Each row was made from one walk, in order. Every step used is in the known rows, and no mark comes twice. Write each row's walk.
Known rows:
G/Y/Q: [ 1.49 -2.07  1.60  2.86  1.04 -4.26 -2.88  1.29 -1.29  1.69 -0.84 -0.43
  3.60 -0.42 -2.78  0.21 -0.20  3.98 -1.37 -2.65 -0.68]
G/Y: [ 1.97 -2.21  1.05  1.19  0.58 -5.82 -2.16 -0.05 -1.52  1.65 -1.73 -0.51
  4.05  0.13 -2.15  0.43 -0.62  3.54  0.58 -2.47 -0.68]
R/Z/Y/Q/B/M: [-0.39 -1.81  1.18 -0.23  0.69 -0.06 -3.73  1.82 -1.86 -0.47  1.39 -1.05
  1.51  1.32 -1.16  1.01  2.06  0.84  0.45 -1.28  0.76]
Y/Q/B/Z: [ 1.65 -1.17  1.62  1.05  0.79  0.30 -4.06  1.58 -0.88  0.81 -0.17  1.41
  3.53  0.81 -1.78  0.98  2.09  0.90 -0.82  0.04 -2.53]
P/M: [ 1.04 -2.42 -0.02 -0.23  1.78 -1.08 -2.18  0.09 -2.37 -0.86  0.31 -0.39
  4.25  1.01 -1.63  0.55  1.14  1.08 -5.57 -0.48  0.07]
R/M/B/Z/Y/Q: [-0.01 -2.10  0.62 -1.86  1.01 -1.24 -3.02  0.50 -2.23  0.26  0.33 -1.10
  0.22  1.40 -0.96  2.25  2.09  0.08 -4.14 -1.90  1.61]
G/Y/Q/B: [ 1.57 -1.72  2.35  2.44  1.21 -3.56 -3.22  1.24 -0.71  1.63 -0.04 -0.29
  4.50 -0.12 -3.05  0.10  0.03  3.34 -0.07 -1.39 -1.84]
Z/Y/Q/B: [ 0.05 -1.24  2.41  0.55  0.13 -2.10 -4.27 -0.09 -2.28 -0.75  0.76 -1.21
  4.51 -2.23 -2.56  0.25  1.28  1.69 -0.30 -0.51  0.92]
Y/Q: [ 1.04 -1.49  0.94  1.58  0.64 -1.93 -3.40  1.44 -2.07  0.14 -0.01  0.63
  3.33  0.13 -2.36  0.48  1.56  1.94 -2.28 -1.59 -0.66]
Z/R/M/B/Q/Y: [-1.07 -1.44 -0.41 -2.95  1.68 -5.10 -2.61  0.24 -1.28  0.02  1.17 -0.31
  2.34  1.61 -1.18  2.94  0.75  0.26 -2.53 -2.20  1.81]
G/Y/Q/B/Z: [ 1.98 -1.77  2.09  2.43  1.13 -2.55 -3.46  1.34 -0.37  2.12 -0.92  0.06
  3.73  0.05 -2.32  0.62  0.18  3.08 -0.24 -1.37 -2.18]
R/Z/Y/Q: [-0.55 -2.09  0.81  0.02  0.44 -1.70 -3.48  0.98 -2.91 -0.72  0.50 -0.90
  1.60 -0.62 -1.27  0.90  1.85  1.90 -0.41 -2.58  1.74]
Y/Q/B/Z/R/M/P: [ 0.59 -1.13  0.29 -0.39  2.33 -0.65 -3.77  2.32 -0.56  0.65  0.73  0.48
  3.58  0.01 -1.27  1.54  1.66  0.71 -3.11  0.06 -0.38]
Q/B/Z/R: [ 1.95 -1.28  0.81 -1.18  0.80 -2.16 -3.63  0.15 -0.30  1.59 -0.53  1.10
  4.38  1.13 -0.38  2.20  0.66  0.14  1.27  0.36 -2.19]
Q/B/M: [ 1.94 -1.16  1.04 -1.07  0.58 -0.85 -2.92  0.98 -0.55  0.52  0.38  0.16
  4.11  4.25 -1.50  0.94  1.55 -0.40  2.07  1.08 -2.36]
B/M/R/Z/Y/Q: [-0.62 -2.24 -0.36 -1.19  1.86 -0.18 -2.95  3.12 -0.49  0.84  0.25  0.33
  0.13  2.39 -0.67  2.21  1.98  0.69 -1.01 -1.63  0.57]
Z/R/M/P: [-0.01 -1.68 -1.71 -2.48  2.54 -5.51 -2.17  0.89 -1.68  0.20  0.49 -1.02
  3.75 -0.27 -0.73  2.05  0.01  1.28 -3.31 -1.51  2.58]
P/M/R/Z/Y/Q/B: [-1.36 -2.75  0.51 -1.38  3.40  1.31 -3.07  2.13 -1.15 -0.90  2.01  0.01
  3.11 -0.31 -1.41  1.47  2.40  0.95 -5.16 -0.26  0.28]
P/M/B/Q: [ 0.31 -2.25  0.63 -1.37  1.24 -0.02 -2.15 -0.20 -2.08 -0.17  0.57  0.77
  3.47  2.03 -1.64  1.09  1.44 -0.86 -5.20 -1.84  1.34]
B/Z: [ 2.39 -1.82 -0.29 -0.37 -0.04 -1.78 -2.86 -0.09 -1.60  1.32 -2.95  1.33
  2.40  1.14 -0.11  1.88  1.32  0.78 -0.41 -1.31 -1.34]
R/Z/Y/Q/B: [-0.50 -1.85  1.45 -0.30  0.62 -1.08 -3.78  1.06 -2.41 -0.88  1.11 -0.83
  2.33 -0.27 -1.43  0.84  2.14  1.40  0.66 -1.53  0.87]
B/M/R/Z: [ 0.23 -2.34 -1.11 -2.20  1.89 -0.62 -2.14  2.96 -0.27  1.22 -0.50  1.31
  0.52  4.30 -0.21  2.47  2.05  0.19  0.17 -1.35 -0.67]
P/M/B/Z: [ 0.97 -2.93  0.56 -1.61  1.29  0.89 -2.44 -0.20 -1.78  0.95 -0.55  0.77
  2.80  2.19 -0.81  1.27  1.61 -0.43 -6.15 -0.85 -0.06]
M/R/Z/Y: [-1.05 -2.56 -0.33 -2.78  1.73 -2.73 -2.67  1.08 -1.59  0.21 -0.76  0.84
  1.89 -0.64 -0.57  2.29  2.13  1.40  0.87 -2.16  0.77]

Which walk is each row?
[ 0.22 -1.54  0.98 -0.10  2.11  1.22 -3.57  3.63 -0.02  0.72  1.52  1.33
  2.18  3.02 -1.70  1.40  2.68  0.43 -0.17 -0.02 -2.07]  Y/Q/B/M/R/Z
[-0.28 -2.54 -0.87 -2.70  2.18 -2.32 -2.25  1.90 -1.10  0.73 -0.82  2.14
  1.96  1.33 -0.54  2.39  2.49  1.15  0.86 -1.92 -0.90]  M/R/Z
[ 1.34 -1.71  1.41  1.86  2.18 -3.55 -3.37  1.94 -0.06  2.13  0.56 -0.83
  2.71  0.05 -1.83  1.72 -0.50  3.01 -2.08 -1.69 -1.29]  G/Y/Q/B/Z/R/M
[ 0.72 -1.72  0.33 -2.46  1.83  0.02 -2.76  2.34  0.29  0.87  0.50  1.21
  2.80  4.36 -0.90  1.92  2.39 -0.59  2.45  0.69 -2.47]  Q/B/M/R/Z
[ 0.46 -2.85  0.89 -1.69  1.31 -0.31 -2.21 -0.32 -2.19  0.17  0.59  0.07
  3.77  2.18 -1.82  0.64  1.55 -0.01 -5.74 -0.88  0.38]  P/M/B
[ 0.99 -1.74  0.86  0.76 -0.21 -1.19 -4.04  0.05 -2.05  0.63 -1.99 -0.05
  2.03 -1.74 -0.68  1.56  1.14  1.45 -2.01 -1.68  0.89]  B/Z/Y/Q
[ 0.47 -1.57 -1.00 -1.49  1.98 -5.41 -2.47  0.84 -1.68  0.25  1.28 -1.38
  2.62  0.81 -0.74  2.77 -0.24  1.48 -2.97 -1.87  1.09]  Z/R/M
[ 0.06 -2.75 -0.56 -1.58  3.12 -0.85 -2.06  1.10 -1.28 -0.23  0.18  0.83
  3.88  0.42 -1.36  1.51  1.55  1.05 -5.68 -0.43 -0.32]  P/M/R
[-0.12 -1.49 -0.39 -2.39  1.52 -4.63 -2.43  0.54 -1.51  0.78  1.57 -0.29
  1.88  1.67 -0.76  3.13  0.05 -0.09 -2.36 -2.93  2.14]  Z/R/M/B/Q
[ 0.04 -2.82  1.33 -0.60  1.26  1.47 -3.27 -0.10 -2.00  0.53  0.27 -0.17
  2.44  0.20 -1.28  1.05  1.65  0.11 -7.30 -1.23  1.38]  P/M/B/Z/Y/Q
[-1.33 -2.46  0.04 -1.75  1.99 -1.86 -3.12  2.02 -1.46  0.26 -0.10  0.93
  1.65 -1.10 -0.98  2.12  2.42  1.70 -0.40 -2.27  0.85]  M/R/Z/Y/Q
[ 0.13 -1.24  2.13  0.60  0.19 -1.21 -4.19  0.69 -1.71 -0.49  0.96 -1.55
  3.50 -0.75 -2.25  0.46  1.26  1.07 -0.66 -0.31  0.93]  Z/Y/Q/B/M
[-0.51 -1.46  1.81 -0.29  1.04 -1.11 -4.17  1.35 -1.04 -0.07  0.85 -0.73
  3.39 -1.02 -2.16  1.07  1.54  1.07 -0.56 -0.28  0.80]  Z/Y/Q/B/M/R
[ 0.93 -1.11  1.03  0.29  1.46  0.31 -3.49  2.45 -0.61  0.41  0.52  0.69
  4.37  1.82 -2.38  0.01  2.10  0.42 -1.12  0.56 -0.96]  Y/Q/B/M/P
[ 0.92 -2.18 -0.20 -2.86  1.00 -1.77 -2.16  0.20 -1.97  0.64 -0.45 -0.13
  0.52  3.42 -0.53  2.49  2.19 -0.43 -2.88 -1.64  0.20]  R/M/B/Z
[-1.27 -2.21  0.71 -2.05  2.19 -1.22 -3.39  2.09 -0.99  0.11  0.62  1.01
  2.47 -0.65 -1.18  2.00  2.61  1.20  0.82 -1.25 -0.10]  M/R/Z/Y/Q/B
[-0.84 -1.86  0.60 -1.06  1.15 -0.17 -3.52  1.77 -1.86 -0.58  0.73 -0.85
  2.44  0.50 -1.22  0.52  2.18  0.68  0.05 -1.02  2.01]  R/Z/Y/Q/B/M/P
[ 0.48 -2.09  0.19 -2.89  1.14 -3.00 -1.92  0.12 -2.44 -0.09  0.71 -0.76
  1.65  3.38 -1.51  1.79  1.98 -0.04 -2.46 -1.72  0.63]  R/M/B
[ 1.12 -2.36  0.68 -2.27 -0.13 -2.42 -3.07 -0.45 -1.08  3.11 -1.60  1.73
  2.10  1.80 -0.18  2.47  0.61 -0.33 -0.92 -2.10  0.09]  M/B/Z/R
[ 1.07 -1.79 -1.76 -1.99  1.86 -3.49 -2.64  0.81 -1.07  1.32 -1.50  0.22
  2.26  0.21  0.52  2.86  0.37  0.74 -3.28 -1.54  1.24]  B/Z/R/M/P
[ 0.94 -1.12  0.89  0.49  1.83 -0.52 -3.96  2.22 -0.57  0.69  1.30  0.29
  2.63  0.91 -1.28  2.13  1.54  0.86 -2.72 -0.24 -1.55]  Y/Q/B/Z/R/M
[-1.14 -3.09 -0.47 -2.11  3.05 -0.36 -2.34  1.15 -1.76 -0.86  0.76 -0.14
  2.67 -0.25 -0.81  1.76  1.92  1.18 -5.09 -1.13  1.21]  P/M/R/Z/Y
[ 0.29 -2.22  0.35 -2.94  0.73 -2.19 -2.56 -0.45 -2.34  0.27 -0.37 -1.16
  0.61  1.84 -0.60  2.37  1.87 -0.26 -2.89 -1.90  1.65]  R/M/B/Z/Y
